Each row was made from one small tree. The marks that hang from a mark follow it in brackets, in the order of their numbers. Every link used is in the known rows. Write each row's tree.
Known rows
Z_651{Z_54 Z_276}: -8.6 -12.9 5.6 3.5 -0.1 2.8 -15.4 23.9 -4.3 25.2 0.2 -3.6 -11.6 -9.0 29.2 0.7 -6.6 -25.9 6.3 -15.2 -6.6 -14.1 26.6 14.7 12.2 3.8 12.5 2.5 16.3 -21.4
Z_950{Z_476 Z_863{Z_834}}: 15.0 -12.5 16.4 12.7 1.3 14.7 -5.8 -22.1 -5.4 4.9 -10.7 -20.1 11.2 -21.6 16.3 13.8 -11.4 -12.9 10.9 -18.2 0.6 -14.2 17.6 37.6 5.1 -5.0 30.1 8.6 7.2 -7.4
Z_256{Z_324{Z_187{Z_377{Z_77 Z_276}}}}: -4.2 -8.9 12.9 15.7 7.6 -4.4 -6.9 4.2 16.5 27.0 -7.4 3.2 -5.0 -11.6 -6.8 10.4 -19.9 -24.8 -0.3 20.5 -2.1 -29.7 32.5 8.7 24.1 -16.9 23.7 12.9 11.3 -9.1
Z_377{Z_187{Z_324} Z_276}: -4.9 -8.9 16.7 8.8 11.5 0.4 -3.0 3.9 8.2 29.5 -8.3 -43.9 -3.8 -11.1 1.6 6.3 -18.6 -18.6 13.3 -23.8 4.2 -8.3 40.5 24.7 13.9 -17.6 -26.7 10.2 1.4 -12.4
Z_834{Z_863{Z_950}}: -16.4 -11.5 14.5 -5.6 -7.8 -1.1 -10.8 -9.4 -19.6 15.9 3.1 -17.3 3.8 -22.5 20.4 7.7 -4.7 -0.2 0.5 -20.4 3.5 6.0 30.2 21.7 -6.5 -11.2 12.1 5.4 14.9 -10.0
Z_54{Z_77 Z_651}: -67.5 -11.3 8.4 11.9 9.3 0.0 -15.2 -24.4 10.8 22.0 4.8 -42.4 -3.2 -23.9 22.4 12.2 -1.4 -21.4 6.5 -1.1 4.6 -50.0 38.7 19.3 6.2 2.1 15.2 3.9 18.2 -14.5
Z_863{Z_651}: -12.7 -11.7 12.2 4.2 -4.1 2.4 -13.4 19.1 -16.6 17.1 -3.4 -26.5 11.7 -24.8 19.3 1.1 -9.9 -16.7 3.6 -11.9 2.7 -11.4 35.2 22.6 6.3 -3.7 8.6 12.9 16.2 -13.4
Z_324{Z_187}: -21.7 -11.3 17.3 12.5 3.0 1.1 -7.6 -1.6 -1.8 26.8 -3.9 -18.0 -2.7 -23.7 23.3 -4.6 -4.9 -7.3 -1.9 5.9 -0.2 -18.1 38.0 26.3 10.3 -17.6 13.1 1.5 15.6 -14.5
Z_188{Z_377{Z_77 Z_187{Z_324}}}: -22.8 -9.1 20.2 7.8 3.4 4.9 -6.8 10.0 -14.7 26.1 -2.9 -59.8 -3.6 -21.7 -11.5 14.8 -18.1 -2.0 12.8 -20.1 3.9 -19.2 38.3 16.3 17.9 -50.2 -32.4 6.3 8.7 -11.2
Z_373{Z_324 Z_377}: -5.0 -17.5 23.6 11.0 -10.3 15.1 -18.0 14.6 -7.0 12.1 -2.0 -15.3 -5.0 -9.9 7.6 1.4 -1.5 -1.9 6.1 -0.2 -3.5 -24.0 40.0 21.0 3.9 42.6 12.6 13.5 6.6 -13.0
Z_950{Z_476}: -5.5 -12.8 14.6 14.2 2.7 8.2 -6.0 6.0 2.3 16.9 -6.3 -28.0 8.0 -25.3 25.0 6.8 -6.6 -17.9 11.0 -3.3 -2.2 -18.1 23.3 28.1 8.7 -7.1 12.8 3.7 9.1 -11.8
Z_324{Z_187{Z_377} Z_256}: 0.1 -13.1 14.8 14.5 9.7 7.6 -9.2 -0.8 3.7 25.2 -8.1 0.7 -4.8 -19.4 4.7 11.4 -0.4 2.4 1.2 -10.0 1.2 -30.1 26.8 25.3 14.9 -28.6 52.7 -1.4 22.0 -15.4
Z_863{Z_651{Z_54{Z_77} Z_276} Z_834 Z_950{Z_476}}: -11.4 -9.9 5.2 -18.1 2.4 13.4 -27.0 27.2 -7.7 1.0 1.4 -3.1 13.9 -12.8 5.8 23.4 -8.0 -4.9 3.4 -12.8 1.0 -23.8 11.9 23.0 9.7 32.4 32.4 12.1 19.4 -13.1
Z_651{Z_54}: -22.9 -10.7 6.7 7.6 -2.3 3.7 -9.4 6.0 -8.6 22.4 -1.1 -11.3 -5.0 -15.4 34.8 -0.1 -3.5 -20.6 5.5 -9.1 -6.6 -13.9 35.2 19.6 9.6 -15.2 7.5 4.5 15.2 -20.2
Z_950{Z_863}: 0.3 -14.1 15.7 13.5 -1.9 5.2 -5.5 -17.8 -6.6 15.5 -4.1 -24.5 0.4 -20.5 28.0 4.6 -13.6 -17.1 8.7 -22.3 1.3 -15.0 31.7 27.9 4.2 -19.4 17.9 6.9 7.6 -11.9
Z_834{Z_863{Z_651{Z_54{Z_77} Z_276} Z_950{Z_476}}}: -7.3 -13.4 2.9 -19.2 -1.4 4.4 -26.3 23.8 -4.8 10.2 6.3 2.9 9.4 -12.0 6.6 26.7 -5.7 1.1 1.7 -11.4 2.2 -31.6 7.7 18.1 0.8 20.0 24.8 5.1 22.8 -14.0
Z_834{Z_863{Z_651{Z_54{Z_77} Z_276} Z_950}}: -24.5 -11.9 1.3 -21.9 -5.0 -2.3 -27.2 17.9 -14.9 13.7 10.1 -0.1 2.2 -10.5 11.1 19.3 -6.1 -0.7 -2.9 -20.8 3.3 -26.0 20.4 12.2 -1.2 17.1 19.7 6.9 25.3 -16.0
Z_863{Z_950}: -21.0 -11.4 16.7 -0.5 -3.7 3.9 -10.3 2.5 -14.1 14.3 1.3 -22.2 4.6 -24.7 26.4 2.7 -9.1 -7.9 4.7 -16.0 1.2 5.5 35.6 22.9 3.6 -8.2 13.6 8.6 10.1 -11.8
Z_863{Z_651 Z_834 Z_950{Z_476}}: 2.9 -9.8 16.8 -8.6 -3.7 14.0 -17.1 17.6 -21.6 -0.9 -5.8 -13.8 26.2 -26.1 3.8 12.3 -9.4 -1.4 3.4 -11.9 5.3 8.9 19.8 33.5 3.8 13.9 27.2 16.8 14.6 -6.8
Z_377{Z_77 Z_187{Z_324{Z_256}} Z_276}: 6.6 -5.9 18.5 7.8 10.3 8.1 -4.2 6.9 10.5 31.7 -6.8 -26.4 -6.8 -13.7 -9.2 31.0 -24.5 -6.9 21.3 -22.2 3.2 -23.5 41.2 1.5 20.0 -25.6 -31.9 8.6 6.1 -12.3
Z_324{Z_187 Z_256}: -8.2 -10.4 18.6 13.4 3.3 8.0 -9.1 -3.5 -0.4 29.8 -4.8 2.3 -4.6 -26.7 15.2 10.1 -0.1 3.7 2.5 -1.2 -0.2 -28.2 37.1 21.0 13.6 -21.6 18.8 -2.3 22.1 -15.5
Z_950{Z_476 Z_863{Z_651{Z_276} Z_834}}: 34.8 -14.7 14.4 1.4 -0.2 14.0 -18.5 14.7 -9.7 4.5 -10.1 -7.6 16.1 -16.7 1.3 15.8 -17.4 -16.5 8.3 -24.0 5.3 -12.1 7.0 33.2 7.2 23.3 34.3 13.6 12.4 -8.3
Z_373{Z_377{Z_77}}: -12.3 -13.2 20.0 9.5 -8.4 9.8 -12.6 5.3 -6.3 13.0 2.1 -27.9 -2.6 -16.8 14.0 11.4 -11.5 -3.3 10.4 0.8 -3.8 -20.1 37.2 3.7 8.1 8.6 -2.7 7.7 7.6 -12.9
Z_324{Z_187{Z_377{Z_276}} Z_256}: 10.4 -12.4 15.9 13.0 15.0 5.0 -9.1 -5.2 12.6 30.9 -9.0 9.4 -6.2 -15.3 -3.4 13.4 -1.9 -4.3 3.2 -1.9 1.0 -24.6 29.1 21.7 17.1 -22.0 47.4 -0.6 19.7 -15.4
Z_373{Z_324{Z_187 Z_256} Z_377{Z_276}}: 21.5 -15.3 30.1 11.8 -0.7 18.2 -20.7 7.0 10.3 25.6 -5.2 28.6 -12.8 -9.4 -14.0 14.5 2.5 15.4 3.2 16.6 -1.9 -35.3 42.4 16.2 12.7 37.4 20.1 5.6 15.4 -14.8
Z_950{Z_476 Z_863}: 14.9 -15.2 16.9 16.6 1.0 11.3 -5.2 -12.6 1.6 11.9 -7.7 -22.0 7.3 -22.2 24.0 12.1 -14.0 -15.6 13.3 -12.5 0.4 -21.9 18.5 34.0 6.3 -15.8 22.0 4.6 5.2 -10.0
Z_373{Z_377{Z_187}}: -2.8 -14.0 25.8 8.4 -5.1 9.0 -11.7 6.3 -6.7 17.0 3.9 -49.1 -6.4 -15.8 9.8 6.0 -7.0 -1.2 12.3 -20.9 0.1 -12.2 39.1 22.8 6.5 -0.1 5.4 5.9 7.6 -14.3
Z_256{Z_324{Z_187}}: -21.8 -9.2 14.8 17.1 -1.4 -2.2 -7.8 2.0 2.6 27.1 -5.1 -0.3 -3.2 -22.8 14.1 -2.3 -7.9 -17.5 -4.7 10.8 -2.9 -28.9 38.2 24.5 18.2 -11.6 3.6 9.2 16.5 -10.5

Write each row's tree
-55.2 -13.5 7.8 7.9 11.7 -0.7 -21.0 -7.6 15.6 24.6 6.3 -34.7 -9.0 -18.0 16.0 12.9 -4.2 -27.7 6.7 -6.8 4.8 -49.8 29.7 14.2 9.0 22.1 17.5 1.5 19.0 -15.8 -> Z_54{Z_77 Z_651{Z_276}}
0.1 -11.2 11.6 16.9 10.0 -5.1 -7.8 -0.5 15.7 27.8 -9.5 6.5 -4.5 -12.1 -3.5 0.2 -8.9 -26.0 -4.1 12.2 -1.8 -24.7 30.1 25.5 21.0 -12.1 33.3 10.9 13.6 -10.2 -> Z_256{Z_324{Z_187{Z_377{Z_276}}}}
-0.1 -13.9 7.3 14.1 12.8 9.0 -7.3 3.6 0.4 19.0 -15.2 -11.7 -0.8 -12.3 0.3 15.1 -6.0 -4.4 9.0 -33.4 0.9 -28.0 23.3 25.9 15.6 -20.5 19.4 6.3 11.1 -13.5 -> Z_187{Z_324{Z_256} Z_377}
19.2 -15.0 13.0 -13.8 -5.7 3.4 -22.6 31.6 -14.2 10.6 0.2 -1.6 15.4 -19.3 -0.7 17.1 -10.4 -1.9 1.3 -16.9 6.6 -0.1 7.0 23.2 -2.3 20.9 22.4 7.8 18.1 -9.1 -> Z_834{Z_863{Z_651{Z_276} Z_950{Z_476}}}
-5.1 -11.4 6.6 10.9 14.0 1.1 -4.8 4.8 10.9 20.0 -13.2 -25.6 -0.1 -4.3 -3.3 12.4 -21.6 -22.8 10.2 -9.3 0.9 -17.5 28.0 10.2 17.5 -16.7 -1.2 12.9 0.6 -11.1 -> Z_187{Z_324 Z_377{Z_77 Z_276}}
1.4 -7.3 22.4 7.9 9.2 9.8 -7.9 4.7 -3.3 33.9 -4.9 -27.3 -7.5 -20.3 -26.6 31.5 -16.3 2.1 19.2 -19.7 4.8 -22.8 38.6 7.5 23.5 -46.6 -31.7 3.2 12.0 -12.2 -> Z_188{Z_377{Z_77 Z_187{Z_324{Z_256}} Z_276}}
9.0 -8.5 18.4 9.1 12.9 7.2 -4.9 2.8 10.3 32.5 -8.8 -23.6 -6.7 -13.6 -5.6 21.1 -13.9 -6.5 17.7 -31.0 3.8 -17.3 39.4 19.3 17.5 -21.1 -21.1 6.5 8.1 -13.3 -> Z_377{Z_187{Z_324{Z_256}} Z_276}
-11.0 -10.8 3.2 -4.6 -9.3 -2.7 -16.4 13.3 -22.9 20.2 0.5 -1.2 4.2 -14.9 18.5 6.9 -2.9 -10.7 -1.9 -12.3 -0.6 -13.4 28.9 19.1 -0.1 -11.3 8.8 8.2 25.7 -18.0 -> Z_834{Z_863{Z_651{Z_54}}}
18.9 -10.0 25.0 7.2 5.0 15.0 -10.8 7.4 10.4 24.9 -4.3 -21.8 -9.6 -7.4 -19.5 32.3 -18.6 9.2 21.0 -17.2 1.7 -25.5 39.8 0.8 18.5 -2.1 -32.0 8.0 4.1 -13.1 -> Z_373{Z_377{Z_77 Z_187{Z_324{Z_256}} Z_276}}
-13.5 -12.0 10.7 18.5 4.5 -2.7 -8.0 4.7 4.2 22.7 -8.5 -2.6 -3.5 -16.0 3.5 -1.5 -7.4 -18.4 -5.9 3.9 -2.7 -30.3 28.1 29.4 19.9 -18.7 37.9 10.2 16.1 -10.5 -> Z_256{Z_324{Z_187{Z_377}}}
23.0 -11.9 15.2 5.6 -2.4 14.5 -12.4 -3.0 -15.2 1.2 -10.6 -16.7 21.9 -22.9 5.8 15.3 -14.1 -10.9 7.9 -17.4 5.1 -12.3 15.4 38.1 4.9 3.2 31.3 15.3 12.3 -6.8 -> Z_950{Z_476 Z_863{Z_651 Z_834}}
8.9 -10.5 8.4 11.4 15.1 7.0 -6.3 4.4 13.0 23.7 -13.8 -5.3 -2.9 -7.9 -11.6 26.9 -18.4 -11.3 14.8 -17.3 0.4 -26.9 27.4 5.4 20.5 -19.4 4.4 9.3 6.9 -12.0 -> Z_187{Z_324{Z_256} Z_377{Z_77 Z_276}}
-8.4 -11.2 20.5 7.9 12.0 1.9 -7.0 1.6 -5.1 31.4 -5.9 -45.8 -4.8 -18.1 -15.3 7.1 -10.2 -9.2 10.8 -20.8 5.5 -8.0 37.8 30.0 18.6 -40.3 -25.6 5.1 8.2 -12.4 -> Z_188{Z_377{Z_187{Z_324} Z_276}}
23.6 -11.1 8.3 1.9 -4.2 16.2 -15.5 3.4 -14.9 2.1 -9.4 2.3 16.2 -14.4 12.3 15.8 -11.7 -11.8 6.9 -12.9 -0.5 -14.5 14.7 35.4 7.7 -2.1 31.6 14.4 17.0 -13.3 -> Z_950{Z_476 Z_863{Z_651{Z_54} Z_834}}
-12.4 -8.3 15.5 -11.8 -7.6 8.1 -17.9 11.9 -31.9 3.4 -1.6 -17.6 19.3 -24.7 8.2 5.4 -10.7 -3.0 -0.7 -22.1 6.1 13.9 32.5 26.4 1.4 9.1 21.7 19.2 16.9 -8.8 -> Z_863{Z_651 Z_834 Z_950}
-0.2 -14.3 9.0 -5.3 -6.2 -4.8 -19.4 23.6 -16.7 21.9 0.0 -12.4 4.6 -16.5 6.2 7.3 -7.8 -14.6 -0.2 -21.7 5.2 -11.0 21.2 16.4 -0.8 13.9 11.1 7.4 21.3 -12.7 -> Z_834{Z_863{Z_651{Z_276}}}
18.3 -13.8 6.0 -17.3 -7.5 5.0 -25.7 38.2 -15.3 11.8 1.9 16.7 9.4 -11.2 6.1 17.7 -7.4 -2.6 0.6 -13.8 1.2 -2.2 6.1 20.6 1.5 15.6 22.0 7.1 22.9 -15.6 -> Z_834{Z_863{Z_651{Z_54 Z_276} Z_950{Z_476}}}
7.1 -12.7 4.1 -3.7 3.5 13.4 -22.5 5.7 -1.2 2.7 -3.8 -3.8 9.4 -9.3 7.3 26.0 -12.5 -13.6 8.1 -16.1 1.3 -43.9 7.8 27.7 10.3 23.0 37.8 10.7 17.2 -13.2 -> Z_950{Z_476 Z_863{Z_651{Z_54{Z_77} Z_276} Z_834}}
9.8 -9.8 16.4 11.9 12.2 5.9 -7.9 -1.2 14.7 30.0 -7.0 6.9 -6.3 -15.0 -6.2 23.1 -12.3 -4.4 6.6 5.8 1.0 -30.5 31.6 4.6 19.8 -25.3 37.4 1.4 17.9 -13.9 -> Z_324{Z_187{Z_377{Z_77 Z_276}} Z_256}
14.5 -11.8 20.8 12.1 7.7 12.1 -13.5 12.3 14.7 27.5 -9.2 17.2 -9.7 -7.2 -17.0 23.7 -12.9 -2.1 6.4 13.1 -0.4 -40.1 36.6 3.9 18.3 3.2 43.1 9.3 14.3 -12.7 -> Z_373{Z_324{Z_187{Z_377{Z_77 Z_276}} Z_256}}
-27.2 -9.0 3.7 -20.6 -0.6 7.2 -27.4 21.7 -17.0 5.4 5.2 -5.0 7.0 -11.9 9.1 16.2 -8.1 -5.7 -0.3 -21.9 2.5 -18.6 24.8 16.7 7.4 28.9 28.7 14.3 22.1 -15.1 -> Z_863{Z_651{Z_54{Z_77} Z_276} Z_834 Z_950}
4.3 -12.7 4.8 -21.0 -10.9 -0.7 -26.3 32.1 -24.1 16.0 5.0 13.4 2.1 -9.5 10.0 9.8 -7.4 -4.1 -3.3 -21.9 2.1 4.3 19.1 14.7 -1.1 11.6 17.4 8.9 24.7 -17.5 -> Z_834{Z_863{Z_651{Z_54 Z_276} Z_950}}
14.6 -12.1 15.4 -12.8 -2.2 13.3 -23.3 34.4 -15.8 2.7 -4.8 -5.9 19.9 -20.5 -2.0 13.9 -12.6 -7.1 3.6 -17.9 5.9 8.2 11.1 28.3 6.8 34.3 28.9 15.3 15.0 -8.2 -> Z_863{Z_651{Z_276} Z_834 Z_950{Z_476}}
2.3 -13.1 1.5 -8.9 -7.8 -3.2 -22.4 30.8 -17.5 23.0 1.7 6.4 -1.4 -9.0 11.9 7.8 -5.1 -15.6 -1.5 -18.7 -0.4 -13.4 20.1 13.6 2.4 8.7 11.1 6.5 25.7 -19.2 -> Z_834{Z_863{Z_651{Z_54 Z_276}}}
-4.1 -9.0 16.7 10.1 7.4 9.8 -5.4 6.8 -1.0 27.0 -8.3 -34.0 -5.1 -18.1 2.2 18.8 -12.4 -0.3 16.1 -38.5 3.1 -23.9 36.2 22.4 15.6 -26.6 -16.7 5.7 10.6 -13.7 -> Z_377{Z_187{Z_324{Z_256}}}
-20.4 -10.7 4.6 -14.7 -3.8 5.2 -21.2 6.3 -10.2 7.2 5.2 -6.1 15.5 -17.9 12.8 26.3 -2.9 6.5 1.1 -6.6 2.5 -31.2 16.5 23.3 -1.9 -0.1 21.1 7.2 22.4 -12.9 -> Z_834{Z_863{Z_651{Z_54{Z_77}} Z_950{Z_476}}}
14.5 -15.1 15.6 -8.9 -1.8 10.2 -22.6 43.7 -8.6 8.8 -1.7 -8.2 16.7 -20.7 6.0 10.9 -15.3 -9.4 6.2 -12.5 4.6 -0.1 13.2 24.1 7.6 22.9 22.3 11.2 13.7 -11.0 -> Z_863{Z_651{Z_276} Z_950{Z_476}}
-0.7 -12.5 15.2 -2.4 -4.4 4.5 -9.9 -4.2 -10.7 12.2 -0.6 -13.5 10.6 -23.7 16.0 14.7 -4.3 1.7 4.7 -10.9 2.2 -1.5 17.4 28.4 -4.6 -6.3 17.1 2.6 13.1 -8.1 -> Z_834{Z_863{Z_950{Z_476}}}
16.1 -16.5 13.2 2.1 -3.7 4.0 -17.8 17.6 -10.9 13.6 -3.7 -12.4 5.2 -16.1 12.8 7.0 -19.8 -20.0 6.3 -27.3 5.3 -14.2 21.4 22.9 7.1 8.4 20.8 11.9 13.3 -12.7 -> Z_950{Z_863{Z_651{Z_276}}}
23.2 -15.4 16.4 9.4 -2.1 11.7 -11.5 6.3 -6.0 8.4 -8.3 -17.9 18.2 -23.7 13.8 13.7 -16.6 -13.3 9.6 -11.6 4.5 -20.9 18.0 34.4 6.2 -7.8 22.7 11.8 10.6 -9.7 -> Z_950{Z_476 Z_863{Z_651}}
19.0 -13.5 26.9 9.1 -6.6 20.1 -18.7 13.4 5.2 19.8 -1.5 12.1 -8.9 -8.7 -10.9 28.6 -9.6 3.4 15.8 5.9 -4.0 -34.7 43.1 -5.0 12.1 41.2 3.8 12.7 7.8 -12.7 -> Z_373{Z_324{Z_256} Z_377{Z_77 Z_276}}
-4.0 -11.1 10.6 10.0 7.7 0.1 -6.1 1.9 7.8 21.1 -5.2 -26.0 -0.6 -11.9 6.8 12.5 -18.0 -27.7 11.2 -2.9 -0.2 -13.8 30.9 6.0 13.0 -16.1 27.4 10.0 5.7 -12.2 -> Z_187{Z_377{Z_77 Z_276}}
4.3 -15.1 19.0 14.4 4.6 13.2 -14.4 12.9 3.7 22.6 -10.3 8.8 -7.5 -11.3 -6.1 11.1 -0.7 4.7 0.9 -2.7 -0.4 -41.6 32.2 25.4 13.9 0.8 58.4 6.4 19.3 -14.1 -> Z_373{Z_324{Z_187{Z_377} Z_256}}
-22.5 -8.7 24.3 7.3 -2.8 4.2 -8.3 8.2 -18.7 25.9 5.1 -57.9 -3.7 -28.5 -0.1 15.1 -15.0 -6.9 14.2 -13.9 2.8 -15.5 40.6 11.6 14.7 -49.3 -5.4 3.6 13.7 -12.2 -> Z_188{Z_377{Z_77 Z_187}}
8.5 -13.4 22.8 7.9 7.2 7.8 -10.2 4.5 7.9 22.3 -6.0 -39.5 -7.4 -5.0 -8.8 7.7 -12.4 -2.7 12.9 -17.4 2.1 -9.2 38.3 23.5 12.8 6.0 -26.0 9.6 -0.1 -13.3 -> Z_373{Z_377{Z_187{Z_324} Z_276}}
-39.8 -6.8 5.4 -16.6 -3.0 8.0 -21.8 3.3 -22.1 2.1 4.7 -12.2 12.8 -17.6 16.2 15.4 -5.5 0.1 -0.5 -17.5 2.5 -17.0 33.4 21.8 5.3 9.6 24.9 16.2 21.5 -13.8 -> Z_863{Z_651{Z_54{Z_77}} Z_834 Z_950}
-18.8 -7.2 16.6 8.5 4.4 3.6 -3.3 13.0 0.0 23.4 -5.7 -56.8 -2.7 -14.5 5.7 14.1 -26.8 -11.6 15.3 -21.4 2.8 -18.7 40.3 10.2 14.7 -29.2 -33.2 11.6 1.9 -11.5 -> Z_377{Z_77 Z_187{Z_324}}
-8.8 -6.3 17.4 7.4 9.1 1.8 -3.0 8.6 10.3 28.8 -6.6 -45.6 -4.7 -10.4 -1.3 16.1 -28.0 -18.8 17.3 -13.0 3.2 -13.3 42.3 7.4 17.4 -22.7 -37.8 12.2 -0.2 -11.1 -> Z_377{Z_77 Z_187{Z_324} Z_276}
6.9 -10.9 14.4 2.3 -5.1 8.3 -12.8 -9.0 -23.5 5.1 -7.2 -17.9 15.0 -21.0 10.3 8.3 -14.8 -12.5 3.9 -27.0 6.3 -6.6 28.4 31.5 2.3 -1.1 25.8 17.4 14.2 -8.8 -> Z_950{Z_863{Z_651 Z_834}}
